Each row was made from one walk, in order. Every step used is in the known rows, and no mark comes twice. Write each row's walk.
Known rows
t-n-x-s: [ -1  38   7  11  17 -15   6   0   2   1  43   9  19 -30   5 -34 -34 -14
 -25 -25   3 -10  15  25   8 -13  -4]
d-x-s: [ 16  -9  -4 -17  11 -36   6  -7  -3  13  13  15 -21 -15   1 -32  15 -15
 -12   5  -2   1   9  37  35   5   4]
d-x-n-t-s: [  2  29 -17  -7 -22  14   4  -1  -4 -25  17   4 -34  -9  -7 -23  21 -42
  -8  58  -9 -20 -16 -21  38  15  23]
d-x-n: [ 10   9  -5 -12   6 -23  12   8   0 -15   9  13 -46 -10   0 -27  28 -36
 -12   7  -4 -21   0  -3  48  10   3]
z-l-s-c: [-31 -34 -11 -15  22 -20   6 -27 -28  -9  14   1   9 -12   4  -7  36  63
   3  11  -4 -16  -4  13  14  21 -30]
n-x-s-l-z-c: [-21  -8  -7   4  13 -42  18  -9  -6  14 -11  13  44  -8  20 -25   4  40
 -22   7  -6  14  -7  21 -30 -17 -16]
s-t: [-30 -46 -10 -17   0 -18   5   4   9 -11  -6  12 -18 -27 -10 -15  -2 -28
  -9  -3 -13  -7  -6  22  19  25  15]
l-z-c: [-37 -49  -3  -1   6 -64   5  -4  -9 -28  -1  14  11 -17 -26 -22  18  30
 -23   3  -9 -12   3  -1  10   3   3]
n-t: [-24 -19   1  -2  -2  -9  -5  -9 -19 -14  27   6 -23 -17 -29 -15  14 -15
 -12  -9 -12 -29   6  11  37  31   1]
c-s-x: [-47 -51   0 -36  38  -3   2 -24  34  -2  11   4 -12 -15 -12 -10  11 -18
  -6 -25  28  -5  15   2  26  18 -20]
s-x: [-37 -60   1 -25   7 -19  -6  -2  30 -25  22  15 -18 -14 -11 -14  11 -12
 -10 -14  12 -19  21   8  26  11   2]
n-t-s-l: [-14  -3 -25 -12 -22   9  -8   1  -9 -25  29   7  -5 -17 -13 -26  48  -7
  -7  39  -6 -19 -14  17  -1  27  20]
n-t-s: [-23 -11 -13  -6 -16   5  -6  -1  -8 -37  31   4 -10 -25 -30 -20  14 -14
  -8  25   0 -21  -5  13  27  26  28]
n-t-s-l-z-c: [-32 -17 -26  -3 -20 -20  -6  -9 -14 -30   3   8  26  -7 -15 -22  46  25
 -17  68 -17  -9 -20 -16 -24  10  17]
z-l: [ -7 -39 -17 -12  -4 -12   3   9 -23 -30  14  11 -18 -17 -30 -28  28  26
  -1 -16   3 -14   8  11  36   9  27]
s-x-n-t: [-28 -18  10  -7  -9  12  -3  -3  33 -15  19   5 -19   0  -5   3   2 -39
  -3   9  -3 -28   5 -38  29  14   1]
d-x-s-c: [  0  12   2 -20  15 -38   6 -21 -10  31  24  11 -16 -10  16 -14  30   6
 -14  11   1  12  13  36  15  12 -31]
l-z-c-s: [-47 -35  -3 -11  37 -51  11 -26  -2   1 -10   3  15 -16 -24 -15  16  23
 -20  -4   5   0  -2  -8  11   4 -11]
n-x-s-c: [-22  15  11   3  19 -13  15 -18  -2  29  29   5  14 -19  16  -4 -17  27
 -12 -32   8  18  11  50   8   8 -42]
x-n-t-s: [-10  12  -9   8 -23  16   3  11   9 -26  19   2 -10 -19 -22 -13  12 -27
  -4  36  -1 -23 -17 -12  30  19  42]
n-x-s-l-z: [-16  18  -6   8   6 -35  23 -15  -7  25   9  13  35 -20  20 -25  17  19
 -18 -13 -13   4 -16  43 -24  -7  15]
l-z: [-32 -24   1   2   0 -57   8  -8 -13 -14  13  12   0 -30 -24 -18  28   7
 -18 -17 -16 -23  -4  16  20  14  32]
t-n: [-10   5   1  -3  11 -34 -10   9  -4 -29  44  14 -14 -30 -23 -36  15 -22
 -24 -14  -6 -36  18   2  24   8   8]
t-n-x: [-22  32   3   7  17  -8  -1   5  -7 -31  46   9  -8 -30  -7 -35 -17 -20
 -30 -39  -1 -28  14  11  22  -2 -16]

Which walk is each row?
[-30   7 -25   0 -27  -9  -1 -15 -18 -18  17   6  18 -19 -13 -21  54   2
 -11  44 -23 -21 -28   6 -20  21  39]	n-t-s-l-z
[-11 -10   9  -6  16 -41   5 -12   7  27  26   8  10 -20   1  -3  20  23
  -8  -6   7  10  13  42   7  16 -19]	x-s-c
[-36 -81 -14 -32  15  -6  -1 -19   9 -27   4   6   6  -5   3 -16  19  27
   8  13   6 -28   6  -5  22   5   5]	z-l-s-x
[ -7 -40  -4  -9   5 -23  10   0  19  21 -11  11   8 -27   1 -15 -17 -24
  -2   8  -8  11  -4  37   4  16  25]	x-s-t
[ -1 -10  -8  -3  -1 -59  13  -5  -1  25   5  16  33 -20   5 -26  46  15
 -12   9 -16  -5 -14  37 -23   4  37]	x-s-l-z
[-18 -49 -16 -15  16 -23   5 -10 -24 -27   5   6   4 -16 -10 -24  26  40
   4   4  -7 -32  -6  13  29  13  12]	z-l-s
[ -2  -5  -2  -9   5 -24  -1   3  21   8  17   9  19 -29   5 -30 -22 -43
 -13  17 -13  -3   1  15 -11   2  15]	x-s-t-n
[ 25  -1 -17 -26  10 -31   5  -1  -3  20  11  19 -18  -4  17 -38  47 -12
 -10  18  -6   0   0  40   7   6  -3]	d-x-s-l
[-61 -51 -10 -17  30 -36  14 -32   7   4 -40   2  19 -18  -6  -6  -2  -2
 -12  16  -9  15 -17 -15  -9  12  -8]	l-z-c-s-t
[-34   4 -10 -20  32  -6   2 -16  16   3   8   0  -3 -31  -3 -24 -12 -50
 -14  -5  -7  -5  -3  -9   5  17 -18]	c-s-t-n
[  4  31  -2  -8  -6  -4   6  -4 -13  -8  17   6 -48  -1  -5 -18  22 -44
 -12  20 -21 -27  -7 -24  45  18  -4]	d-x-n-t
[-38  -5   7 -17  21  24   7 -25  38   9   7  -6 -12   0  -3   7   4 -45
   1   2   9 -14   0 -42  30  17 -19]	c-s-x-n-t
[ -9   3   5   5  15 -20  18  -1   1  12  18   9   9 -26   0 -23 -27   3
 -12 -40   7   4   9  51  24   1   6]	n-x-s
[-20 -31  -8 -15 -11   7   3  18  60 -37  10  11  -4 -18  -7 -11   9 -25
  -1  30  24 -14   0 -16  25   1  41]	t-s-x-n
[-36  16  -6   0  10   8   2   0   3 -22  20   8  -5 -31   8 -28 -37 -42
 -25 -15 -12 -13  -1   3   3   1 -16]	s-t-n-x
[-27 -36  -6 -14  -1  23   5 -22   9 -21   0  -2   5  10  13  -4  10   0
  14  40 -11 -39 -11 -52  25   8   2]	z-l-s-x-n-t
[  8  16 -10 -21   8 -24  -1  -8   6  12  14  13  -8 -20  20 -38  -8 -58
 -18  36 -23   3   2   8   0  -2   1]	d-x-s-t-n
[ -7   7   6  10  -6  -7   5   5   0 -13  17   5 -23 -12 -18  -9  11 -31
  -8   4 -13 -30  -6 -16  38  24  10]	x-n-t
[-10  54  -4  14  10 -33  10 -10  -8  15  27  11  46 -22  24 -39   9  -1
 -28  -3 -20 -10  -9  19 -37 -17   5]	t-n-x-s-l-z
[-48  31  -7 -10  39  19  12 -24   9   7   9  -3   2 -31   9 -24 -39 -49
 -23 -26  -4   4  -6  -3   5   6 -34]	c-s-t-n-x
[-34  -1 -14 -14  28 -41  14 -30  -6  20  -3   6  13 -21  -4 -19  57   7
 -13 -12  -8  -7 -17  14 -10  16   1]	c-s-l-z
[-36 -19 -12 -23  41 -16  -4 -13  16  -9  -7   0   7 -18  -5 -23 -17 -31
 -18  19   1   6   5 -29  -3   5 -40]	z-c-s-t-n
[-30  -6 -10  -9  -2 -17  -3  -2   8 -19  34   6  -3 -29 -13 -10  33  20
 -10  18  16   0   3  29  14  23  -6]	t-s-c
[-34 -16  -7 -12  27 -32  -5 -15  11 -16  10   4  12 -32  11 -30 -13 -32
 -13  28 -29 -37 -11  -1   0  22  -8]	l-s-t-n
[-33 -25   6 -20  31   2  12 -11  53   3   1   1 -11  -9   0  -3   7 -34
   0 -15  26 -12   6 -25  32   8  -6]	c-s-x-n
[-21 -17  -2   0   7   1  19  -6  16  19  -5   8  11 -25  17 -15 -48 -19
  -8 -19  -2  19  -8  45   3   6   7]	n-x-s-t
[  4 -19 -19 -21   9 -62   7 -14 -11  13 -14  19  16   3  19 -35  50  24
 -22  48 -16  13  -5  12 -20 -12  -9]	d-x-s-l-z-c
[-24 -10 -27  -7 -17 -34   4   1   0 -27  11  14  21 -30 -11 -30  60  12
 -14  34 -10 -15 -24  24 -13   9  53]	t-s-l-z
